(in the rows, 128 means zero)
Known rows, with every step that occurs:
liri savatak sareg: 137  146  136  93  108  115  160  87  83  136  133  121  84  126  166  69  141  181  126  159  146  112  127  145  97  73  159  128  100  99  130  130  143  109  137  139
fumo roleni liri savatak: 133  121  139  97  123  131  140  116  85  132  154  98  145  92  153  150  140  148  93  143  82  95  117  149  138  91  135  82  140  131  128  142  169  83  114  144
nedar roleni liri savatak: 132  157  132  119  158  114  129  76  123  150  109  122  167  113  175  135  137  128  132  174  92  98  140  112  142  128  101  88  133  133  116  172  159  71  142  139
sareg roleni fumo: 124  130  94  174  105  118  112  175  113  154  116  146  142  144  126  148  131  88  141  104  114  130  134  95  156  135  144  140  97  154  84  143  139  146  110  115
fudub zapen: 135  155  143  121  175  165  146  134  167  155  117  133  111  117  135  91  113  143  150  127  143  146  153  144  111  100  120  102  102  144  169  152  138  133  150  153
sareg roleni: 121  137  91  152  116  158  115  151  131  175  139  141  119  124  115  114  130  133  135  125  147  128  165  100  167  131  127  126  104  164  137  174  135  136  115  132
liri savatak: 126  154  132  103  137  131  159  103  99  160  140  103  104  111  132  109  142  163  143  166  136  139  115  121  125  89  142  99  130  123  107  137  130  103  149  160
savatak fumo roleni: 135  107  141  137  120  167  167  147  134  158  153  147  85  153  113  124  145  169  98  133  133  112  116  101  134  100  138  112  128  145  167  147  133  143  110  151
gebu savatak zapen fudub: 98  180  79  106  132  109  119  159  149  131  108  138  122  94  108  125  119  174  159  175  123  134  61  160  109  132  152  136  137  123  109  100  79  123  161  79
roleni fumo fudub: 168  132  141  156  145  78  153  134  121  144  124  135  135  178  153  151  120  65  162  125  135  141  85  136  107  150  151  152  138  154  97  134  130  156  118  103
sareg roleni zapen: 125  160  107  176  110  135  79  149  146  153  166  162  124  124  112  111  153  96  110  114  126  149  197  77  158  136  108  139  126  158  141  204  108  137  116  136
gebu savatak: 122  184  101  98  123  159  151  148  143  175  129  119  115  83  94  108  122  175  163  146  155  120  111  133  112  121  149  120  146  143  111  111  103  115  134  130
roleni sareg: 136  149  156  127  166  130  141  152  117  183  149  135  119  136  99  107  118  123  121  156  139  109  116  113  144  121  122  142  112  128  111  130  161  121  124  156
kifovif savatak fumo fudub sareg: 145  70  172  100  136  86  181  114  155  96  89  119  67  178  122  83  124  109  97  188  122  146  75  107  140  154  130  161  125  90  140  96  104  143  127  195
gebu savatak sareg roleni: 103  144  73  117  59  135  124  157  108  140  125  159  104  90  121  75  115  175  119  112  140  95  161  136  126  137  154  154  106  131  128  120  113  127  115  110
fumo roleni: 146  146  145  124  113  185  145  145  124  183  152  132  102  127  133  143  147  154  119  122  140  112  124  131  143  90  148  92  132  167  164  142  144  116  113  118
zapen roleni fumo savatak liri: 107  124  129  122  110  166  125  109  99  105  107  111  151  127  105  222  119  124  143  68  152  134  117  126  136  139  141  137  166  106  113  64  140  156  124  104
nedar roleni fumo savatak sareg: 134  170  159  138  105  115  155  92  92  121  90  164  142  154  192  142  131  138  149  76  115  108  143  119  110  156  145  128  118  113  147  125  131  152  155  72
zapen savatak fumo fudub: 139  88  140  149  144  127  160  126  116  100  153  129  120  178  98  112  120  119  148  150  188  139  96  113  94  154  94  140  162  121  126  125  93  151  126  135
fumo roleni liri savatak zapen: 92  103  123  101  142  103  118  122  119  122  160  109  127  101  175  153  149  152  77  152  82  105  104  168  153  86  158  90  118  108  126  127  136  96  118  123
fumo fudub sareg roleni zapen savatak: 140  83  160  166  96  114  48  139  134  71  155  114  171  134  113  133  144  44  125  104  106  141  172  109  147  160  69  158  146  111  117  143  78  128  108  104
gebu savatak sareg: 136  173  105  94  96  139  155  124  119  150  120  141  87  97  121  71  128  192  140  124  163  92  124  160  83  103  158  144  119  119  133  106  114  119  127  118
zapen savatak fumo fudub sareg roleni: 133  23  143  162  106  126  106  148  127  63  128  111  139  159  103  119  124  95  129  134  133  128  135  109  158  163  88  172  123  98  118  119  85  148  106  137
zapen fudub sareg roleni: 148  111  121  139  103  133  77  148  139  121  80  110  143  119  117  131  128  117  144  156  84  120  125  120  169  131  104  169  91  134  137  150  140  109  134  109
kifovif savatak: 125  168  119  108  134  136  176  128  134  166  97  125  73  131  110  93  128  140  123  170  147  147  94  108  136  120  145  89  124  126  127  117  140  120  145  169
sareg roleni liri savatak zapen: 67  88  70  132  140  75  85  130  120  116  150  114  143  94  164  124  140  132  90  158  95  121  139  140  177  124  146  124  94  105  96  157  126  109  115  135
fumo fudub: 163  139  141  127  153  119  156  119  141  164  142  136  109  156  137  119  121  113  153  144  168  144  110  140  118  137  136  129  142  162  142  164  120  139  120  120
gebu savatak zapen roleni: 97  141  79  130  136  153  87  137  145  137  117  148  123  104  99  139  118  156  148  138  159  146  72  158  154  117  166  113  138  135  90  56  89  136  136  100
savatak sareg roleni liri: 129  107  75  147  103  110  86  120  126  133  121  139  124  119  152  84  126  121  87  116  136  77  174  154  147  132  122  172  63  125  154  185  175  122  77  139
gebu savatak fumo: 117  150  95  106  126  145  174  145  141  146  130  136  98  115  76  91  135  184  133  153  159  125  104  107  107  124  135  149  144  122  115  110  84  141  132  167
savatak fumo fudub zapen roleni: 156  69  150  158  179  127  137  114  147  85  114  166  126  185  123  112  89  106  127  128  164  167  112  133  126  153  104  135  141  137  165  123  125  176  144  161
nedar roleni liri savatak zapen: 90  138  118  122  180  84  108  80  139  136  120  135  155  121  191  143  142  136  113  177  92  107  124  129  156  121  126  91  105  114  114  156  133  86  144  114
fudub fumo roleni zapen: 172  135  132  135  123  154  115  153  127  129  197  125  125  140  111  168  144  104  96  79  85  165  141  97  125  110  151  124  141  142  163  169  155  132  137  100
nedar roleni fumo fudub zapen: 153  138  182  163  172  86  145  124  153  121  88  180  176  189  197  160  103  66  155  117  96  136  137  114  103  160  108  97  134  173  145  138  134  149  163  81
roleni fumo fudub zapen savatak kifovif: 150  107  164  135  136  97  124  137  145  75  123  100  192  137  142  157  111  77  175  85  120  137  106  197  27  142  125  101  146  148  73  56  92  134  129  97
roleni liri savatak sareg: 138  130  116  97  131  86  136  76  98  117  122  105  118  112  175  74  135  155  106  155  121  85  129  172  100  91  140  147  91  87  128  151  175  94  114  160
zapen roleni liri: 157  128  97  154  162  151  77  96  128  140  98  117  154  126  112  150  117  92  130  134  158  113  101  157  160  127  111  135  122  150  115  140  184  113  100  145
liri savatak zapen: 93  135  118  106  155  108  137  111  120  150  151  124  89  122  153  107  150  170  131  173  130  147  99  139  138  82  166  102  111  102  106  122  99  124  153  131

Rows:
155  128  163  122  174  124  160  130  164  133  127  140  119  147  158  103  101  115  152  137  147  152  140  152  105  144  126  117  133  157  177  150  125  147  152  136 -> fumo fudub zapen
188  84  166  157  132  107  85  113  122  100  77  120  167  184  142  185  120  29  168  115  117  134  58  156  156  136  141  170  124  125  85  68  142  151  115  103 -> zapen roleni fumo fudub sareg
174  154  131  116  112  98  129  107  88  46  134  120  135  124  129  121  111  137  115  86  86  178  130  130  72  173  128  189  138  78  179  175  137  157  193  70 -> roleni zapen fudub fumo savatak sareg
129  100  122  117  174  133  98  92  113  85  88  104  188  95  144  126  101  119  128  142  97  139  118  165  131  110  102  87  126  115  118  114  177  97  154  171 -> fudub zapen roleni liri savatak
133  126  139  152  104  136  54  133  165  132  138  134  134  118  119  110  165  82  108  116  96  134  189  93  181  117  99  161  94  127  144  177  111  122  107  142 -> fudub sareg roleni zapen
87  150  147  72  126  182  171  99  138  146  149  102  97  92  112  158  133  190  136  108  172  122  165  127  125  126  138  132  166  107  176  128  114  138  128  134 -> fumo savatak liri
114  125  118  126  84  114  131  146  114  117  139  106  176  95  131  177  137  121  142  59  103  141  144  139  121  163  172  125  130  154  79  110  86  158  114  100 -> sareg roleni fumo savatak kifovif
146  103  125  98  156  124  86  71  138  80  106  79  200  64  141  140  118  133  120  126  99  124  124  205  97  102  128  78  127  139  93  79  158  83  122  171 -> fudub zapen roleni liri savatak kifovif
130  128  94  154  94  135  111  132  117  156  126  160  85  136  144  73  129  150  117  116  153  107  173  127  145  115  146  157  74  142  156  168  150  137  106  117 -> savatak sareg roleni
133  109  88  146  66  59  127  170  91  101  116  162  144  139  152  119  113  103  124  84  107  107  124  149  103  178  166  175  126  135  89  94  115  156  108  70 -> gebu savatak sareg roleni fumo fudub
159  140  110  175  133  140  100  126  104  147  89  138  150  162  111  172  126  75  158  106  142  138  73  131  148  113  140  127  121  152  80  88  160  145  123  114 -> zapen roleni fumo
142  169  103  172  101  108  62  146  134  126  131  157  146  125  104  124  135  100  110  137  96  148  152  81  147  161  80  152  135  160  135  209  124  127  142  101 -> sareg roleni zapen fudub
126  109  160  151  182  156  104  148  123  126  109  144  161  138  96  123  86  106  125  131  122  132  116  131  151  125  95  116  120  130  119  86  186  133  154  156 -> fudub zapen roleni sareg
141  161  154  141  97  180  90  142  115  126  183  132  135  121  95  154  154  114  106  92  120  128  144  111  112  104  84  80  165  138  137  136  110  110  120  102 -> fumo roleni zapen savatak
117  82  131  183  123  101  104  187  105  66  125  135  200  158  136  151  94  51  157  80  103  155  147  135  108  179  86  113  140  134  97  100  119  159  140  88 -> sareg roleni fumo fudub zapen savatak
103  111  124  70  143  177  182  119  122  112  164  77  115  102  106  176  110  170  141  82  139  158  156  113  111  141  164  153  157  86  172  129  146  151  149  115 -> fudub fumo savatak liri
98  128  90  139  147  131  104  126  138  131  87  141  79  152  117  122  118  121  117  165  153  175  54  125  175  128  155  89  115  112  104  71  117  138  143  139 -> kifovif savatak zapen roleni
122  92  169  136  135  136  163  176  112  151  172  152  107  162  91  124  131  152  60  148  111  95  102  88  149  117  118  130  123  128  137  120  153  141  114  169 -> savatak fumo roleni sareg
152  110  119  93  132  139  184  114  84  99  142  104  100  131  141  110  109  170  140  72  137  165  132  142  100  138  180  165  107  79  175  136  147  165  163  101 -> fudub fumo savatak sareg
88  145  145  94  119  141  170  125  128  128  128  105  127  112  126  188  133  143  142  82  139  122  142  125  117  134  152  146  158  102  132  93  129  153  125  117 -> roleni fumo savatak liri
135  182  105  76  116  146  148  124  166  176  131  105  130  61  94  117  142  183  162  127  151  110  114  179  65  113  171  111  138  168  89  81  74  103  103  134 -> gebu savatak kifovif
155  57  182  94  135  79  173  90  118  89  123  104  109  159  149  99  143  132  120  185  114  138  97  119  129  117  135  168  127  82  124  114  94  127  134  180 -> liri savatak fumo fudub sareg
152  210  152  166  142  139  100  92  166  172  134  179  131  146  141  132  156  103  131  136  127  134  177  69  138  130  91  108  143  167  159  202  117  114  142  114 -> nedar roleni zapen
74  138  104  145  77  168  59  143  143  111  182  133  134  107  72  153  155  113  96  86  154  116  224  77  135  127  64  135  154  114  137  146  113  110  90  115 -> sareg roleni zapen savatak liri
91  143  119  124  150  102  141  142  126  121  125  127  123  131  156  160  130  133  150  94  124  166  87  144  135  143  172  133  122  99  106  107  84  175  157  89 -> roleni fumo savatak zapen
140  99  151  132  172  54  165  69  124  97  125  138  163  165  176  130  129  111  103  188  106  107  121  97  129  177  94  127  155  123  125  175  131  110  138  157 -> nedar roleni liri savatak fumo fudub
165  149  154  115  132  136  105  119  149  133  72  98  128  121  123  114  129  129  168  177  104  119  89  154  130  108  107  162  104  123  141  132  137  103  147  123 -> zapen fudub sareg
150  182  135  166  142  122  129  121  138  173  91  162  152  169  159  169  138  91  167  128  117  111  118  94  133  126  123  104  123  162  113  143  144  125  137  93 -> nedar roleni fumo
133  125  171  123  133  151  146  175  110  176  171  136  124  132  108  139  128  135  91  138  107  88  109  115  156  114  127  109  135  150  132  116  171  117  110  131 -> fumo roleni sareg
146  112  163  112  154  130  127  112  159  96  148  90  166  107  135  120  115  121  169  110  153  137  141  199  40  136  108  89  153  155  123  85  84  119  128  115 -> fumo fudub zapen savatak kifovif
104  127  94  131  71  115  147  140  106  134  91  154  62  140  141  59  119  153  79  133  138  124  144  104  152  139  144  131  84  114  143  130  145  127  116  145 -> kifovif savatak sareg roleni
82  154  122  74  111  150  173  122  164  160  109  113  56  128  97  121  129  161  101  159  157  121  123  100  132  111  137  110  142  109  152  100  147  106  111  173 -> kifovif savatak liri
91  140  121  102  115  194  121  127  141  144  149  99  110  111  83  150  132  159  150  124  188  104  155  132  105  91  95  120  152  102  134  93  136  103  105  130 -> zapen savatak liri
105  131  112  151  104  128  141  169  87  119  125  127  161  119  130  164  121  109  142  70  106  156  141  100  162  172  144  129  137  132  101  141  109  170  137  102 -> sareg roleni fumo savatak
118  111  91  112  111  92  100  104  120  127  152  82  180  63  143  135  148  133  104  144  85  99  158  159  128  124  150  114  116  155  73  145  132  77  87  159 -> sareg roleni liri savatak kifovif
117  116  138  115  104  144  198  155  123  134  120  142  60  160  109  105  135  166  65  157  120  133  86  79  142  121  137  91  142  120  149  107  127  133  130  185 -> kifovif savatak fumo roleni
144  92  161  137  178  114  177  127  165  106  132  155  99  169  140  82  96  132  125  143  154  159  134  129  99  148  112  143  129  136  176  150  108  171  145  166 -> savatak fumo fudub zapen
83  92  141  129  68  172  28  132  164  86  154  105  140  93  77  151  161  98  102  95  116  105  223  93  150  107  64  164  134  82  143  120  108  100  85  133 -> fudub sareg roleni zapen savatak liri
97  99  164  107  144  155  137  126  159  91  146  113  134  120  115  143  104  132  152  115  168  126  169  152  72  127  82  114  173  111  168  91  122  122  125  117 -> fumo fudub zapen savatak liri
